What can hang from each mark:
risoda: berar guli
guli: bigal bizi rozov
rozov: berar guli zoroz
zoroz: bigal risoda rozov
berar: bigal bizi fozav linuf
bigal: berar guli
fozav: berar
linuf: berar guli zoroz
bizi: berar guli

Each row was made from one small tree. The marks that hang from a mark follow it in brackets, in alphabetical order. Every link used is in the known rows. Write each row's tree.
(in the rows, 128 means zero)
Known rows:
bizi(berar(linuf)): [151 142 122 158 153 118 151 124 115 151 144 108 135 119 131 123 164 186
 165 165 150 151 110 137  98 119 122 177 128  90 164  74 130 118 148 159
 133 114 135 121 128 120 113 123 134 121]
berar(bigal fozav linuf): [115 146 136 150 111  97 151  86 136 151 130 140 115 106 153  96 128 162
 169 115 146 101 154 136  73  83 137 177 117 112 101  77 123 122 150 177
 118 123 108 133 139 107  85 115 138 112]
risoda(berar(bigal(guli) fozav)): [135 150 144 120  98 104 118 124 120 121 133 122 161 158 116 120  70  95
 140  90 104 132 155 113  76  37 131 123 113 127  72  88  77 130 155 130
  59 147  90 124 103 150 104 106 129  96]
berar(bigal bizi fozav linuf(zoroz)): [146 164 134 156 127 101 143  88 128 142  99 138 114  78 109 111 161 147
 174 140 138 102 173 117  74 108 161 170 114 126 131 106 116 105 108 163
 108 121 106 141 151 102 101 119 118  61]
guli(bigal): [134 145 134 131 136 139 121 143 126 137 130 114 103 136 105 115 120 128
 107 119 107 149 137 132 118 109 129 159 104 139 112 135 127 143 169 122
  93 119 130 155 139 125 146 153 134 170]
linuf(guli(rozov(zoroz))): [179 146 188 127 114 100 148 126 146 118 167 126 162 119  87 146 105  63
 175 124 161 171 175 124 152  81 117 128 132 132 127 130 109  89 169 109
 187 149 140 123 136  90 176 152 165 153]
rozov(guli): [137 125 120 127 174 162 142 133 115 128 151 141 146 155 156 121 153 134
  96 122 123 123 126 135 140 137 128 131 139 137 104 134 140 152 125 134
 118 114 141 145 116 139  97 130 130 125]
berar(bigal linuf): [ 94 155 137 135 106 117 150 112 135 175 136 110 120 113 150 108 144 166
 163 158 154 130 142 160  94  80 134 184 139  99  99  95 138 115 151 161
 136 146 132 118 140  96  99 139 135 133]
berar(bizi(guli) fozav linuf(zoroz)): [193 137 144 177 149  95 120  79 138 124 113 152 108  90  89  86 212 148
 148 136 114 107 160 103 111 144 159 178 121 152 180 117 125 111  94 143
 115  58 113 147 156 137 111 117 113  78]
berar(bizi linuf): [173 132 109 160 119 142 117 105 154 148 123 124 124 104 113 143 179 148
 151 157 157 138 153 148 101 132 118 154 141 105 149 104 157  98 111 138
 137 119 109 121 142  96 123 128 112 123]
fozav(berar(bigal(guli))): [120 169 135 113 112 129 129 105 101 113 153 132 154 158 141 166 120 128
 100 150 134 132 152 110 151  53 139 126 143 157  82 107 100 141 147 145
  60 163 165  96 152  97 129 142 119 100]
fozav(berar(bigal(guli(rozov)) linuf)): [162 197 156 154 117 133 158  87  97 156 185 125 179 152 152 162 145 134
 126 185 169 140 175 124 163  20 160 161 145 132  77  87 104 105 148 173
 102 158 140 106 156  86 120 139 124 111]
rozov(guli(bigal) zoroz(risoda)): [158 150 182 108 165 164 132 108 126 133 168 119 148 132 145 106 151  85
  96 150 114 152 166 137 144 117 124 149 119 169  73 136 128 104 191  99
  92 112 154 166 111  98 156 197 150 161]
zoroz(rozov): [121  95 127 127  87 132 141 127 138 113 124 124 128 139 139 106 110 134
 144 114 134 116 128 110 102 100 125 124 135 115 132 134 128 137 146 123
 147 153 138 131 120 116  75 121 106  93]
bizi(berar(bigal(guli) fozav)): [135 158 154 122 148  72 151 113  99  94 121 132 151 153 138 138  88 132
 141 110 136 121 138 106  92  57 149 130 106 155 115  62  78 157 158 160
  85 147 130 111 121 138 123 123 132  81]
guli(bizi rozov(berar(bigal))): [130 171 133 136 148  68 108 169  93 139 117 160 151 148 172 144 123  87
  85 132 138 107 142 169 166  43 149 175  99 121  92  72 141 125  85 169
 162 193 109  91 118 140 137  97 107 117]
fozav(berar(bigal linuf(guli(rozov)))): [150 187 158 164 129 108 126 125 126 151 193 127 146 124 146 131 152 150
 157 149 168 150 187 157 148  44 144 176 138 103 105  94 129 112 177 165
 154 146 155  95 193  65 131 120 158 116]
zoroz(risoda(berar(fozav) guli(bigal))): [167 159 156 122 135 100  50 133 115  96 152 119 172 118 149  61  96 101
 143  83  43 153 157 141  82  93 150 112  98 106  61 123 137 115 221 106
  48  67  84 171 156 134 125 131 146 131]
guli(bizi(berar(linuf)) rozov): [215 162 118 173 163  88 145 151  94 162 159 124 164 133 151 145 173 152
 151 188 160 158 124 150 136  95 129 190 120 102 193  58 142  87 108 183
 175 140 129 106 103 142 162  99 131 122]
bizi(guli(rozov(zoroz(bigal)))): [210 146 206 147 118  82 147 160 135 102 189 144 162  82  92 133 144  64
 146 141 139 164 124 113 185  89 123 157 140 189 131 117 113  95 156 132
 184  90 179  83 112 136 153 175 161 165]
zoroz(bigal risoda): [148 153 165 118 113 140 101 155 130 107 156 130 164  91 147 107 161  99
  98 126 125 141 156 138 136 153 119  96 156 160  89 128 131 109 170 127
 148 127 169  90 127 115 146 162 156 119]
risoda(berar guli): [142 131 120 115 109 111  80 161 116  98 153 112 172 122 131 108  94 116
 170 113  69 180 113 151 104  87 128 114 134  74  95 127 151 118 164 119
  95  84 114 131 137 144  97 115 125 134]
rozov(guli(bizi)): [156 134  74 136 155 155 125 158 109 126 148 155 143 159 161 123 177 124
  84 137 116 137 125 147 144 139 107 146 134 137 137 115 149 134  87 147
 125 137 152 126  93 144 131 118 123 131]
berar(bizi(guli) fozav): [190 111 140 153 162  67  88 105 152  77 113 174 102 111 115 117 166 122
 116  97 120 104 143 114 126 147 150 145 115 163 162 112 129 139  91 121
 115  66 111 106 146 140 125 116 123  91]
berar(linuf): [133 134 124 154 107 143 145 109 144 163 143 116 121 118 129 106 163 153
 147 151 144 140 138 140 104 118 118 169 141 105 128 103 143 108 143 144
 133 124 115 137 138 114 109 132 125 141]
zoroz(bigal risoda rozov(berar)): [133 127 160 121  90 130  88 157 142  82 132 153 168 119 164  85 142  83
  86  94 127 106 155 123 130  96 116 111 160 142  61 105 143 146 183 131
 164 177 152  89 120 119  61 144 113  76]
linuf(berar zoroz(rozov)): [ 99 104  97 115  76 145 160 113 137 123 137  87 151 117 102 102 122 120
 120 122 130 124 138 108 107  97 115 117 160 123 149 139 124 112 131 122
 157 136 163 138 112 147  86  95 105  54]
guli(bigal rozov): [171 163 157 148 159 130 130 148 117 153 149 115 141 136 114 133 108 104
 107 132 125 148 150 133 151  84 156 155  95 142 100 131 124 128 159 130
 122 123 101 160 132 133 163 143 144 165]
zoroz(bigal risoda rozov(guli)): [155 128 150 106 123 170 126 159 138  89 173 135 181 134 184  81 173 103
  84 106 130 132 150 124 122 127 119  96 174 159  78 133 141 141 186 132
 161 138 191 103 102 117  61 159 138  88]
linuf(zoroz): [121 149 141 124 133 135 149 129 102 133 111 116 139 115 109 109 143 115
 134 148 110 127 129 105 138 139 150 125 122 139 140 157 110 121 120 130
 113 120 134 157 130 139 130 126 124 104]
zoroz(bigal(berar guli(bizi)) risoda): [179 175 133 116  54 149  92 146 119  90 167 118 180 128 122 112 173  52
  54 170 102 121 159 117 165 129 100  90 183 186  99 119  93  90 132 117
 143 176 191  83  72 136 190 185 100 118]
fozav(berar(bigal bizi)): [147 154 115 136 147 107  92 128 119 104 134 145 122 108 143 187 144 146
 122 152 148 115 143 133 145 107 144 136 127 132 123 107 139 124  99 144
  89 131 145  78 167  85 140 116 113  67]
rozov(berar(bizi fozav) zoroz): [185 110 138 156 140  84  99  81 144  71  97 187 127  95  94 154 116  71
 141  74 135  89 153 105 127 113 112 143 103 150 118  66 133 104 101 125
 114 131  90 125 136 109 107 121  89  87]
bizi(berar(bigal)): [106 151 140 116 171  71 145 157 100 122 119 112 132 125 160 142 110 159
 151 151 137 136 109 149  99  92 147 155 111 112 135  87 117 146 141 158
 117 144 150  92 119 134 126 123 147 108]
linuf(berar zoroz): [105 135 105 121 112 145 151 120 119 136 138  94 150 100  86 124 145 117
 101 135 117 131 139 128 127 119 124 119 144 134 152 135 126 101 114 128
 138 111 157 134 120 156 136 101 128  89]
zoroz(risoda(berar) rozov(guli)): [149 107 144 103 139 165 105 145 133 119 160 111 191 165 189  77 137 100
 108 124 112 134 136 131 105 114 131 103 152 106  79 130 137 117 157  99
 104 135 116 143  93 143  61 115 127  66]
bizi(guli(rozov(zoroz))): [185 132 203 137 143  71 152 106 135 122 159 140 151 109 121 138 129  80
 148 159 146 146 125 120 186  88 146 160 121 158 145 125 107  89 125 115
 164 101 143 119 123 130 159 157 138 160]
zoroz(bigal(guli)): [158 156 132 128  81 156 132 155 131  98 151 124 166 128  88 149 135  89
 100 113 124 160 149 107 130  91 100 104 157 175  89 122  98 139 172 132
 118 151 177  93 108 138 127 166 126 150]
zoroz(risoda(berar(linuf) guli(bizi))): [160 166 108 121  84 110  58 141 114 142 172  99 184 116 175  78 173 119
 164 170  83 192 141 189  99 104 116 138 148  58 108  98 176  61 161 131
 113 109 121 119 128 115 128 118 129 120]

Which tree is each row?
[145 174 137 156  74 162 136 166 136 135 158 104 138  87  55  79 192 128
 169 126 119 179 186 126  94 127 100 153 171 131 132 135 117 129 205 144
 168 126 182 112 149 108 120 149 170 133]  berar(linuf(guli zoroz(bigal)))
[190 165 118 143 143 115 116 168 105 152 145 127 137 150 130 138 130 100
 100 145 115 158 147 143 150  87 133 169  84 147 142 122 138 113 125 137
 130 144 117 140 112 133 196 118 137 169]  guli(bigal bizi rozov)
[184 150  82 163 156 149 113 131 108 103 155 164 113 153 130  74 149 114
  64 108  69  83 140 107 135 132 122 164 106 171 124 109 116 148 116 145
  91 116 136 174  85 165 138 129  98 144]  rozov(guli(bigal(berar(fozav)) bizi))
[130 145 146 134 179  50 141 134 102 103 115 148 130 116 159 122  93 160
 159 104 133 109 126 123  86  96 152 150  90 132 143  66 100 150 147 172
 108 120 128 115 127 139 111 100 148  87]  bizi(berar(bigal fozav))
[174 155  92 150  98  94  78 133  98  75 146 144 119 115 117  72 107 114
 116 103  43 113 132 121 122 105 132 142 107 126 115 113 134 134 159 141
 107 105 139 170 129 141 145 138  91 154]  risoda(guli(bigal(berar(fozav)) bizi))
[145 137  91 129 109 146  80 152 167 107 145  87 119 121  39 148 146 100
  85  82 135 172 191 168  90 102  75 134 139 128 141 111 158 133 170  88
 155 116 157 100 158 107 194 127 149 133]  linuf(berar(bizi) guli(bigal))
[167 153 218 119 155  95 118  94 117 124 142 149 189 116 157 138 125  35
 108 152 155 113 164 136 202  86 148 128 114 140  69  96 125  65 136 122
 153 160 102 136 132 101 157 152 119 119]  guli(rozov(berar zoroz(risoda)))
[149 139 110 142  90 128  95 139 121 140 161  98 168 111 126  88 130 143
 191 137  85 183 119 159  79  76 120 151 151  43 100 102 157  99 184 139
 107  85 110 142 146 126  72 117 132 148]  risoda(berar(linuf) guli)
[173  88 136 156 132  62  77 102 159  61  92 193 110 137 136  97 147 110
  99  51 117  66 134 107 123 100 147 151 115 146 126  83 142 165 107 123
 141 120  85 112 151 145  40  92  75  59]  zoroz(rozov(berar(bizi(guli) fozav)))
[163 105  86 146 123 110 110  93 161  94 135 135 138  96  91 154 136 117
 109  75 152 112 164 127  97 132 104 112 132 140 155  78 150 101  90 127
 145  88 117 107 129 133 132  81 117  64]  linuf(berar(bizi fozav))
[171 129 161 144 154  87  83 120 147  98 110 147  95 115  79 135 155  74
  89 125 110 134 140 139 156  88 118 195 104 165 120 101 132 137 136  97
  99 108 126 117 147 124 144 176 102 165]  rozov(berar(bizi(guli(bigal))) zoroz)
[ 87 124 113 126 107  88 148 100 140 115 142 125 136 105 128 124  91 135
 118  76 147  97 156 145  84  80 117 133 126 130 114  70 135 122 131 156
 144 113 137 109 127 136 112  85 138  81]  linuf(berar(bigal fozav))
[182 134 142 148 111 169 162 147 135  88 197 136 158  93  95 118 141  73
 120 145 113 115 121  98 165 130  93 134 176 167  97 119 105 110 155 135
 148 114 199 116  72 136 108 193 119 156]  rozov(guli zoroz(bigal(berar)))
[122 112 151 115 157 155 103 116 126 103 131 162 173 171 208  75 162  99
  51 102 131  86 147 139 148 101 143 123 153 133  48 108 152 157 146 121
 139 169 120 145 126 128  39 129  94  72]  zoroz(risoda rozov(berar guli))
[147 111 114 157 159 149 113 119 127  92 123 183 119 174 150  62 115 119
  66  31  90  81 148 102 109  69 133 166 100 153  62  91 136 207 184 144
  92 141 101 181 128 155  20 116  92 105]  zoroz(rozov(berar(fozav) guli(bigal)))
[237 156 148 152 137  79 147 197  96  94 176 133 186  83 108 176 134  74
 165 169 150 188 123 125 155  97  96 154 126 163 187  65 118  77 139 167
 179 146 190  62  69 137 186 135 152 132]  guli(bizi(berar) rozov(zoroz(bigal)))
[240 132 170 175 160  59  97  96 143  83 135 164 135 106 118 117 147  83
 107 127 126  56 140  96 184 133 186 139 117 165 144 106 107 104  62 123
 153  80  96 127 134 160 142 120  94  97]  bigal(berar(bizi(guli(rozov)) fozav))
[196 145  98 138 138  83 126 126  87  82 130 148 155 163 128 147 129 121
 117 116 121 144 129 101 109 100 110 132 109 161 180  56  89 134 125 156
  96 152 139 109  92 154 154 105 117  86]  bigal(guli(bizi(berar(fozav))))
[122 140 135 131 120  75 112 143 127 124 125 135 138 119 136 106  74 124
 168  86 106 119 139 127  77  77 138 140 100 110  97  88 104 124 142 148
  79 114  84 123 110 150  98  85 146  92]  risoda(berar(bigal fozav))
[214 111 128 157 155  65 110  93 161  94 157 148 158 106 107 150 157  92
  91  92 159 113 161 133 152 109 147 134 126 166 160  80 143 101  68 124
 181  58 109  93 140 159 148  75 126  79]  linuf(berar(bizi(guli(rozov)) fozav))
[148 157  83 123 111 110  82 168  98 105 140 122 126 130 129 108 125 123
 121 124  67 181 129 164 113  93 118 153 111 116 123 133 165 139 166 133
 105 111 158 142 135 125 158 147 117 180]  risoda(guli(bigal bizi))
[202 165 163 147  85 149 143 149 119  95 180 119 197 125  93 142 121  48
  92 147 122 115 142  92 185  76 139  98 167 176  75 122  72 115 140 133
 164 160 154 110  84 150 154 178 108 149]  zoroz(bigal(berar guli(rozov)))
[151 101  74 129 122 155 132 153 122 113 144 146 142 175 177 100 154 127
 101 122 124 129 120 129 112 112 103 142 143 129 145 123 151 148 111 141
 149 159 164 127  81 140  78 109 105  95]  zoroz(rozov(guli(bizi)))
[185 134 143 117 140 122  51 142 136 122 128 105 165 112 139 134 155  82
 122 151 124 146 151 148 117 146 135  95 128 109 115 125 138  70 107  87
  89 114  87 110 122 124 160 118 129  76]  zoroz(risoda(berar(bizi)))
[114 163 168 135 162  77 120 140 106 143 127 151 155 140 175 144 103  89
 100 121 150  92 141 156 168  42 175 157 103 115  55  82 132 139 115 159
 152 171  89 111 139 135 109 120 120 120]  guli(rozov(berar(bigal)))
[134 117 148 103 142 160 135 110 139 109 147 134 168 161 206  82 157 114
  90 127 140 112 151 131 130 127 143 110 149 137  89 140 141 139 153 120
 142 142 144 150 107 114  67 137 115  73]  zoroz(risoda rozov(guli))
[179 176 127 113 136  76  70 208  79  57 165 126 194  87 175 109 169 117
 121 146  90 192 130 170 127 141 120 106 151 127 139  88 168 115 174 154
 149 116 211  62 117 124 161 147 153 113]  zoroz(bigal risoda(guli(bizi(berar))))
[135 157 141 161 157  70 161 107 108 139 133 131 127 111 156 108 126 194
 188 130 156 112 132 138  61  84 142 190 111 109 136  41 113 135 156 190
 113 117 121 120 136 121  90 103 145  90]  bizi(berar(bigal fozav linuf))
[181 173 118 165 114 168 125 110 123 155 119  84 103  92  56  99 181 126
 118 197  98 111 154 110 120 131 152 175 132 122 136 143 109  95 127 122
 100 108 120 182 134 127 152 173  73 130]  guli(bigal(berar(bizi linuf(zoroz))))
[155 178 141 115 106  97 138 141  92 143 144 124 172 171 150 165 113  71
  99 163 149 151 160 149 149  33 142 142 118 146 103 100 103 110 100 152
 138 196 137 102  94 124 176 131 116 134]  berar(bigal(guli(bizi rozov)))
[162 140 100 165 129 145 138 110 117 140 153 168 141 139 137 122 197 110
 112 153 138 131 137 152 145  89  76 208 142 116 116  50 165 102 116 162
 138 153 142 131  96 116  95 134 101 146]  rozov(berar(linuf) guli(bizi) zoroz)
[205 141 177 144 106 115 165 155 131 109 175 136 177  80  95 159 107  59
 167 134 153 166 145 114 159  93 110 129 138 166 108 111 107  75 163 139
 175 132 164 100 101 112 156 160 152 150]  guli(rozov(zoroz(bigal)))
[133 169 148  99  69 170 139 122 119 100 171  80 213  98  86 123 171  57
  54 142 121 161 187 120 140 109 110  70 186 187  92 129 106  87 168 113
 133 130 203 101 107 143 165 158 142  74]  linuf(berar zoroz(bigal(guli) risoda))
[120 181 163 150 131  78 121 122 101 145 149 143 173 116 183 109 120 122
 143 131 132 132 150 182 141   7 176 183 134  59  30  69 170 127 162 181
 163 143 105 131 180 105  66 132 111 148]  risoda(guli(rozov(berar(bigal linuf))))
[201 151 180 130  98  96 141 157 115  75 190 136 203  66 106 145 104  56
 189 123 122 195 139 132 150  75 126 115 150 137  86 116 133  87 191 146
 180 103 179 101 128 102 130 174 148 169]  risoda(guli(rozov(zoroz(bigal))))
[188 153 183 137 136 117 158 123 124 144 157 112 142 114  92 147  94  72
 147 148 137 162 152 119 150  68 134 163  94 154 114 129 115  91 172 120
 130 127 124 158 120 106 178 172 142 183]  guli(bigal rozov(zoroz))
[154 134 121 162 124  93 124  88 148 138 116 146 109  97 130 125 147 151
 170 118 156 102 170 141  65  99 138 167 122 111 119  72 139 112 117 168
 120 120  99 117 152  92  94 112 120  80]  berar(bigal bizi fozav linuf)
[227 145 194 150 163  80 117 127 145 115 147 127 122 108  82 157 145  64
 127 159 139 164 154 127 172  85 148 181  95 172 141 127 122  95 132  97
 130  85 129 128 133 116 196 178 130 171]  berar(bizi(guli(bigal rozov(zoroz))))
[161 117 154 106  86  85  71 114 136  70 148 130 195 123 180  49  82 103
 175  73  77 139 146 119  74  87 146  77 133  83  77 113 145 108 198 109
 112 104  97 153 140 128  53  99 118  54]  zoroz(risoda(berar(fozav) guli) rozov)
[151 140 179 103 160 150 144  96 127 118 164 135 172 119 166 119 162  81
 115 156 137 138 152 130 152 140 118 121 142 154  88 127 127  92 149 112
 127 119 160 140 102  95 135 178 141 118]  rozov(guli zoroz(risoda))
[177 153 148 102  67  95  94 156 112  68 179 131 186  69 143 119 154  62
 156 147  93 194 152 154 132 120  92 108 162 145 110 115 161  65 186 130
 159 124 214  79 114  88 166 182 143 139]  rozov(zoroz(bigal risoda(guli(bizi))))
[158 174 158 158 182 107 147 135 100 158 136  90 108 122  94  71 197 184
 134 183  93 161 117 128 115 106 162 225 109 136 183 115 112 147 171 148
  82  66 157 155 145 159 139 156 146 145]  bizi(berar(linuf(zoroz)) guli(bigal))
[195 138 120 182  95 125 100  91 170  99 137 141 106 100  76  89 168 128
 161 108 139  95 186 113  93 139 111 134 150 112 141  94 118 105 132 120
 164 121 110 135 161  98 127 123 104 100]  bigal(berar(bizi fozav linuf(guli)))
[194 142 182 138 213  55 136 159 103 112 153 130 159 138 149 133 150 133
 123 159 136 144 109 136 182  98 179 164 109 141 176  97 115 141 122 147
 156  89 136  99 130 164 150 119 147 124]  bizi(berar guli(rozov))
[142 177 133 160 108 173 153 105 114 171 138  77 101 106  77  66 167 135
 120 194  80 101 139 105 133 112 149 184 133 121 118 148  95 104 162 138
  94 111 134 196 131 141 134 178 102 151]  guli(bigal(berar(linuf(zoroz))))
[185 154 143 135 116  64 108 140  93  96 147 166 187 116 146 146 114  48
 144 129 107 159 133 153 179  47 124 148 117 105  98  79 161  84 127 148
 171 152 129 122 127 116 134 132  97 154]  risoda(guli(bizi rozov(berar zoroz)))
[108 133 103 109  99 107  96 145 167 102 138  98 127 107  88 158 130 104
 113  97 165 150 188 183  85  86  93 118 154 109 130  98 158 125 130 107
 181 140 168  58 156  95 158 109 148  96]  linuf(berar(bigal bizi) guli)
